Each row was made from one small tree. Brackets hold a mark, then the marks that hang from it, in the order of their numbers. Every link used is in the known rows. Write each row's tree.
Known rows
{Z_386 Z_281 {Z_770 Z_430} {Z_857 {Z_313 Z_884}} Z_928 Z_999}: -3; -7; 2; -13; -7; 1; -14; 18; 11; 24; -11; 26; 6; -23; 3; -7; -2; 17; 16; -38; 35
{Z_979 {Z_386 Z_281 Z_770 Z_999}}: -8; -2; 9; -8; -25; -12; 1; 2; 1; 34; -5; 23; 4; -11; 0; -4; 8; 10; 5; -49; 37
{Z_386 Z_281 Z_770 {Z_857 Z_313} Z_928}: 1; -1; -7; -9; -1; 7; -6; 16; 8; 24; -2; 11; 6; -12; 2; -5; 4; 15; 13; -38; 36
{Z_281 {Z_386 Z_770 Z_928 Z_999}}: -2; -2; 22; -5; -14; -5; -16; 2; 4; 30; 2; 28; -4; -3; -1; -1; 9; 14; 3; -27; 38
{Z_935 Z_770}: -6; 7; -9; 10; -10; -9; 3; -9; 8; 32; 1; 12; 4; -3; -7; -24; -18; 15; -13; -8; 22
{Z_386 Z_281 Z_770 {Z_857 Z_313}}: -3; -3; -10; -6; -8; 5; 0; 10; 9; 28; -6; 7; 8; -15; 4; -7; -5; 15; 7; -36; 31
{Z_979 {Z_386 Z_281 Z_770 {Z_857 Z_313} Z_928 Z_999}}: 1; -3; 7; -15; -5; 8; -7; 21; 0; 24; -1; 27; 5; -14; 2; -3; 13; 11; 18; -53; 41
{Z_281 {Z_386 Z_770 Z_857}}: 0; -2; 0; 0; -18; 4; -10; -6; 7; 29; -2; 14; 1; -11; 1; 2; -2; 22; 0; -29; 35
{Z_386 Z_281 Z_928}: -13; 2; -6; 1; -7; -17; 0; -2; 9; 31; 2; 15; 2; -7; -5; -10; 0; 12; 1; -28; 27
{Z_857 {Z_313 Z_884} {Z_386 Z_770 Z_928}}: -6; 20; -11; -8; -6; 0; 2; 24; 12; 13; -8; 9; 11; -6; 2; -12; -17; 10; -5; -23; 22
{Z_884 Z_313 Z_430}: -18; -5; -24; 7; -25; -17; 7; -23; 20; 31; -12; -7; 9; -11; -13; -20; -13; 22; -20; -28; 25
{Z_979 {Z_386 {Z_770 Z_430} Z_857 Z_928}}: 8; 4; -16; -1; -16; 6; -7; 9; 9; 24; -4; 35; 8; -17; -1; -11; 5; 20; 12; -49; 37
{Z_386 Z_281 Z_770 {Z_857 {Z_313 Z_884}} Z_928 Z_999}: -5; -5; 11; -15; -6; 5; -10; 20; 7; 18; -8; 16; 5; -17; 3; -3; 1; 19; 10; -37; 34
{Z_281 {Z_386 {Z_770 Z_430} Z_857 Z_928 Z_999}}: 5; -8; 11; -5; -10; 4; -22; 2; 8; 30; -3; 39; -3; -14; 1; -1; 10; 18; 15; -34; 41
{Z_857 {Z_313 Z_884} {Z_386 Z_281}}: -22; 12; -17; -1; -7; -13; 9; 7; 12; 22; -9; 0; 13; -13; 2; -12; -27; 6; -9; -23; 14
{Z_857 {Z_313 {Z_884 Z_430}}}: -18; -2; -18; 4; -21; -12; 11; -1; 18; 23; -6; -9; 15; -8; -6; -26; -31; 21; -24; -18; 16
{Z_884 Z_313 {Z_430 Z_770}}: -15; -3; -33; 7; -28; -20; 5; -26; 26; 25; -14; -22; 13; -14; -18; -14; -14; 22; -16; -23; 28
{Z_430 Z_770}: -10; 1; -21; 7; -21; -11; 7; -8; 20; 27; -1; 0; 8; -8; -7; -17; -15; 14; -7; -13; 24
{Z_386 Z_281 {Z_770 Z_430} Z_928 Z_999}: -3; -6; 6; -8; -11; -15; -10; 5; 10; 36; -6; 33; 0; -14; -2; -7; 11; 8; 15; -38; 38
{Z_979 {Z_386 Z_281 Z_770 {Z_857 {Z_313 Z_884}} Z_928 Z_999}}: -4; -1; 8; -16; -12; 6; -9; 23; 1; 17; -7; 21; 9; -17; 1; -2; 3; 18; 11; -51; 37

Write each row's tree
-4; 8; -2; -11; -3; -15; -6; 10; 10; 28; -10; 36; 2; -11; 1; -4; 9; 0; 16; -38; 36 : {Z_857 {Z_386 Z_281 {Z_770 Z_430} Z_928 Z_999}}
-18; 5; -4; -5; -7; -17; 7; 2; 8; 29; -5; 23; 1; -5; 1; -9; -3; 2; -1; -28; 25 : {Z_857 {Z_386 Z_281 Z_999}}
-6; -9; 4; -16; -13; -6; -7; 17; 10; 13; -10; 4; 10; -15; -2; -6; 2; 24; 3; -42; 37 : {Z_386 Z_281 Z_770 {Z_857 {Z_313 {Z_884 Z_430}}} Z_928 Z_999}
-9; 12; -14; -8; -5; -7; 7; 13; 9; 26; -8; 4; 10; -8; 4; -6; -10; 1; 2; -31; 26 : {Z_857 Z_313 {Z_386 Z_281 Z_770}}
-12; 8; -1; -17; -9; -18; 0; 20; 10; 11; -12; 2; 12; -10; -1; -6; -4; 10; -2; -38; 31 : {Z_857 {Z_313 {Z_884 Z_430}} {Z_386 Z_281 Z_770 Z_928 Z_999}}
-7; -10; 6; -1; -5; 10; -7; 1; 10; 30; 4; 23; 0; -8; 3; -12; -10; 14; -1; -19; 27 : {Z_281 {Z_386 {Z_857 Z_313} Z_999}}
3; -6; 17; -10; -1; 14; -17; 14; 6; 24; 3; 26; -1; -6; 4; -4; 5; 15; 10; -29; 39 : {Z_281 {Z_386 Z_770 {Z_857 Z_313} Z_928 Z_999}}
-16; -1; -25; 6; -33; -24; 9; -12; 24; 17; -8; -20; 16; -12; -12; -16; -23; 26; -21; -18; 23 : {Z_313 {Z_884 {Z_430 Z_770}}}
-17; -7; -19; -2; -16; -11; 6; 0; 15; 19; -8; -11; 16; -18; -3; -13; -21; 26; -11; -33; 22 : {Z_386 Z_281 {Z_857 {Z_313 {Z_884 Z_430}}}}
2; -11; 7; -2; -18; 2; -16; -5; 11; 35; -5; 34; 0; -16; 3; -5; 1; 18; 9; -32; 37 : {Z_281 {Z_386 {Z_770 Z_430} Z_857 Z_999}}
-15; 10; -18; -9; -17; -20; 8; 8; 13; 16; -16; -13; 19; -13; -1; -8; -19; 13; -11; -37; 24 : {Z_857 {Z_313 {Z_884 Z_430}} {Z_386 Z_281 Z_770}}
0; -8; 14; -5; -17; 4; -13; -1; 6; 30; -3; 25; -3; -8; 2; 0; 4; 19; 3; -31; 38 : {Z_281 {Z_386 Z_770 Z_857 Z_999}}
-2; -1; -2; 5; -21; -11; -10; -12; 12; 40; -4; 21; 3; -12; -1; -7; -10; 14; -1; -25; 31 : {Z_281 {Z_386 {Z_770 Z_430}}}
-2; -1; -2; -7; -15; -1; -13; 8; 10; 12; -4; -4; 12; -13; -3; -4; -11; 32; -7; -32; 34 : {Z_281 {Z_386 Z_770 {Z_857 {Z_313 {Z_884 Z_430}}} Z_928}}
-19; 11; 0; -10; 2; -11; 1; 19; 9; 18; -5; 17; 5; -9; 2; -11; -12; 4; 0; -26; 21 : {Z_857 {Z_313 Z_884} {Z_386 Z_281 Z_928 Z_999}}
-5; 14; -18; -3; -6; 2; 10; 16; 14; 23; -7; 9; 10; -3; 4; -15; -15; 4; -5; -23; 23 : {Z_857 Z_313 {Z_386 Z_770}}
2; 2; -15; -3; -9; 10; -8; 18; 16; 20; -9; 20; 11; -20; 2; -17; -13; 23; 6; -29; 29 : {Z_386 {Z_770 Z_430} {Z_857 {Z_313 Z_884}} Z_928}
0; -1; 9; -13; -14; 0; -9; 14; -1; 23; -2; 32; 1; -13; -1; 3; 21; 16; 17; -56; 45 : {Z_979 {Z_386 Z_281 Z_770 Z_857 Z_928 Z_999}}
-14; -11; -14; -7; -19; -15; 2; 1; 20; 15; -11; -14; 16; -21; -6; -10; -15; 23; -4; -28; 30 : {Z_386 Z_281 {Z_857 {Z_313 {Z_884 {Z_430 Z_770}}}} Z_999}
-1; -1; 0; -12; -20; 4; -3; 22; 7; 10; -6; 14; 14; -13; -2; -13; -2; 26; -2; -48; 36 : {Z_979 {Z_386 Z_770 {Z_857 {Z_313 {Z_884 Z_430}}} Z_928 Z_999}}
-20; 7; -7; -11; -4; -22; 3; 14; 12; 13; -7; 4; 11; -8; -3; -12; -11; 9; -8; -31; 23 : {Z_857 {Z_313 {Z_884 Z_430}} {Z_386 Z_281 Z_928 Z_999}}
-5; 0; -1; 4; -6; 2; -12; -2; 7; 26; 7; 21; -2; -7; -3; -3; -1; 22; 0; -23; 30 : {Z_281 {Z_386 Z_857 Z_928}}
1; -4; 11; -8; -8; 7; -23; 12; 10; 24; -6; 29; 4; -19; 4; -6; -7; 20; 9; -28; 34 : {Z_281 {Z_386 {Z_770 Z_430} {Z_857 {Z_313 Z_884}} Z_928 Z_999}}
-6; -5; 20; -3; -21; -5; -10; -6; 6; 35; -1; 23; -3; -5; 0; -4; 0; 13; -3; -26; 35 : {Z_281 {Z_386 Z_770 Z_999}}
